Each row comes from the steps of one walk. Every step used is in the known rows, and no mark comes twice. Write the walk behind each row, first mark first.
In the rows, 128 means zero.
Known rows:
vegu-rozes-pili-neke-lifin: [ 90 140 109 151 133 102 156  86 173 169 115 155 114 132 179 165 105 141
 149 200 127]
rozes-pili-panu-lifin: [142 115 141 140 123 112  52 108 141  89 123 140 116 162 179 125 155 171
 133 135 157]
neke-nafus-rozes-pili: [129 111 147 127 112 123 161 143 119 114 112  87 141  99 151 113 119 111
 129 124 108]
neke-vegu-rozes-pili-panu-nafus: [140 116 145 125 166  83 100 125 139 162 162  99 114 163 199 115 189 166
 160 155  50]
vegu-rozes-pili-panu: [125 110 126 174 144 127  91 150 132 123 145 132 117 167 202 125 178 156
 160 138 114]
nafus-panu-pili-neke-vegu-rozes: [140 143 118 100 117 117 133  41 126 220  98 169 159 115 103 211 131 129
  96 168 150]
neke-lifin: [114 151 151 115 136 114 122 131 100  95 115 140  86 117 135 142  87 126
 117 204 115]
vegu-neke-nafus-panu: [156 209 117  89  93 166 116 140  96 120 137 123 133 141  77 103 100 118
  68  76 152]
rozes-pili-neke-nafus-panu: [148 149 115 100 119 106 174  81 163 166 126 140 153 120 128 146  93 124
  73 119 163]
panu-nafus-rozes-pili-neke: [ 92  78 112 148 137 114 171 113 149 122 124 117 157 108 120 127 119  95
 131 127 110]
rozes-pili-neke-vegu: [127  93 157 107 152  86 153  78 148 197  90 116 148 125 150 170 113 120
 126 198 130]
pili-panu-nafus-rozes: [103  98 148 149 165 120 113 170  99  35 151 121  97 133 106  79 153 127
 126 122  97]
nafus-rozes-pili-panu-vegu-neke: [103 117  99 181  84 192  65 149 132  94 158 110 161 138  68  96 212 121
 193  99 124]
panu-pili-neke-lifin: [117 104 141 132 144 102 136  61 148 155  83 142 120 101  99 190  90 123
 111 205 137]
pili-neke-nafus: [149 119 154  99 180  93 183 134 150 139 114 131 103 127 132 117  65 127
  94 121 150]
neke-vegu-rozes-pili: [135 130 138 116 124 107 123 118 111 199 115 113 135 131 201 168 149 136
 157 177  91]
vegu-rozes: [128 139 122 138 138 139 119 175  89 129 131 157 106 139 174 141 120 131
 140 127 124]
nafus-rozes-pili-panu: [ 98  84 150 177 129 136 101 142 118  67 118 111 133 127 138 109 172 120
 147 156 129]
pili-panu-vegu: [149 110 132 136 153 134  84 164 117  94 171 155 103 141 111 125 170 151
 161 119 126]
rozes-pili: [137 102 130 140 117 132 118 139 107 141 116 117 144 124 171 155 131 112
 130 147 119]
vegu-neke: [127 149 125 131 117 176  87 168  84 112 110 116 127 151  99 116 117 103
 119 111 139]
nafus-rozes-pili-panu-lifin: [104 106 140 158 100 126  66 111 132  53 111 141 124 138 151 110 165 151
 145 139 161]
rozes-pili-neke: [120  88 126 145 144 114 149 107 154 157 106 134 150 128 151 157 107 112
 124 153 152]

Which walk is each row?
[132 147 129 139 121 171  99 176 131  77 167 108 114 137  50  57 168 139
 162  67 123]  pili-panu-vegu-neke-nafus-rozes
[111 107 102 156 139 125 151 118 157 182 119 152 141 141 186 156 125 128
 149 138 143]  vegu-rozes-pili-neke
[126 100 166 149 141 111 136 144 139  81 124  84 117 127 149  82 151 136
 137 129 112]  neke-nafus-rozes-pili-panu
[130  85 154 127 142 115 175  98 146 142  80 109 141  86  87 146  96 109
 108 121 144]  panu-pili-neke-nafus-rozes
[169  91 152 111 163  99 162  92 155 178  94 111 133 110 114 164  89 125
  96 116 139]  panu-pili-neke-nafus
[112 114 158 114 158 108 196 141 141 105  99 128 113 104 102 104  73 112
 105 124 151]  pili-neke-nafus-rozes
[131 145 151  98 146 112 125 143  91 167 113 138 102 135 173 151 126 139
 142 174 103]  neke-vegu-rozes
[ 68 110 118 139 133  95 175  84 162 110 121 122 129  98 112 129 105 113
 133 190  95]  panu-nafus-rozes-pili-neke-lifin
[141  92 137 148 163 104  91 140 135 101 164  99 123 157 165 107 174 141
 135 124  79]  rozes-pili-panu-nafus
[106  95 118 144 114 130 138 144 104 103 135 101 149 103 137 122 145  98
 136 123  78]  panu-nafus-rozes-pili
[134 161 113 115  89 182 127 174 109 111 149 107 135 111  51  88 135 112
 159  61 119]  panu-vegu-neke-nafus-rozes
[119 129 144 159 118 155 102 150 140  87 127  65 136 148 109  55 164 126
 141 100 120]  vegu-neke-nafus-rozes-pili-panu
[163 235 103  66  66 161  80 109 108 104 131 150 127 152  85 104  95 148
  64  57 184]  vegu-neke-nafus-panu-lifin
[120 128 150 102 172  96 159 114 134 186 103 157 111 139 154 155 102 140
 134 178 135]  pili-neke-vegu-rozes
[139 123 119 131 151  99 183 119 179 195 129 125 127 138 196 133 102 143
 132 111 129]  vegu-rozes-pili-neke-nafus
[138 129 110 154 145 144  86 178 126 116 185 172  94 156 145 122 182 167
 184 107 120]  pili-panu-vegu-rozes
[156 190 123  62 116 101 141  74 152 119 122 191 115 131 110 133  62 156
  54  95 209]  pili-neke-nafus-panu-lifin
[118 227  76 103  54 184  82 110 102 119 165 171 129 122  33 145 133 123
 124 141 142]  nafus-panu-vegu-neke-lifin
[ 82  80 127 159 122 129 164 112 140 125  89 132 156 103 124 144 116  95
 134 158 157]  nafus-rozes-pili-neke
[149 103 140 116 157  93 179 110 173 171 115 108 136 127 162 133  88 130
 109 125 138]  rozes-pili-neke-nafus
[141 171  51 132  58 165 108 119 115 179 185 183 166 118 143 182 175 134
 155 101 128]  nafus-panu-vegu-rozes-pili
[119 158 139 119 110 165 134 174  97  91 109  90 124 124  79  76 106 104
 117  87 128]  vegu-neke-nafus-rozes
[105 112 132 126 137 130 141 169  82  68 135 122 117 106 110 109 119  98
 125 118  92]  panu-nafus-rozes
[154 189  76  95 120 130 174 118 157 181 183 199 126 122 104 148 108 152
 121  73 160]  pili-neke-nafus-panu-vegu-rozes
[140 106 149 131 186 107  96 167 113  69 165 123  87 155 137  90 146 144
 116 118  92]  pili-panu-nafus
[179 181 112 100  75 173  95  98  99 158 116 103 160 122  58 144 127 112
  68  72 143]  vegu-neke-nafus-panu-pili
[173 166 111 100 111 166 114 170 119 148 165 110 125 135  83 104 128 131
 146  56 116]  panu-vegu-neke-nafus
[ 97  95 131 157  99 146 132 138  98 102 102 114 152 101 139 141 139  94
 143 151 121]  nafus-rozes-pili
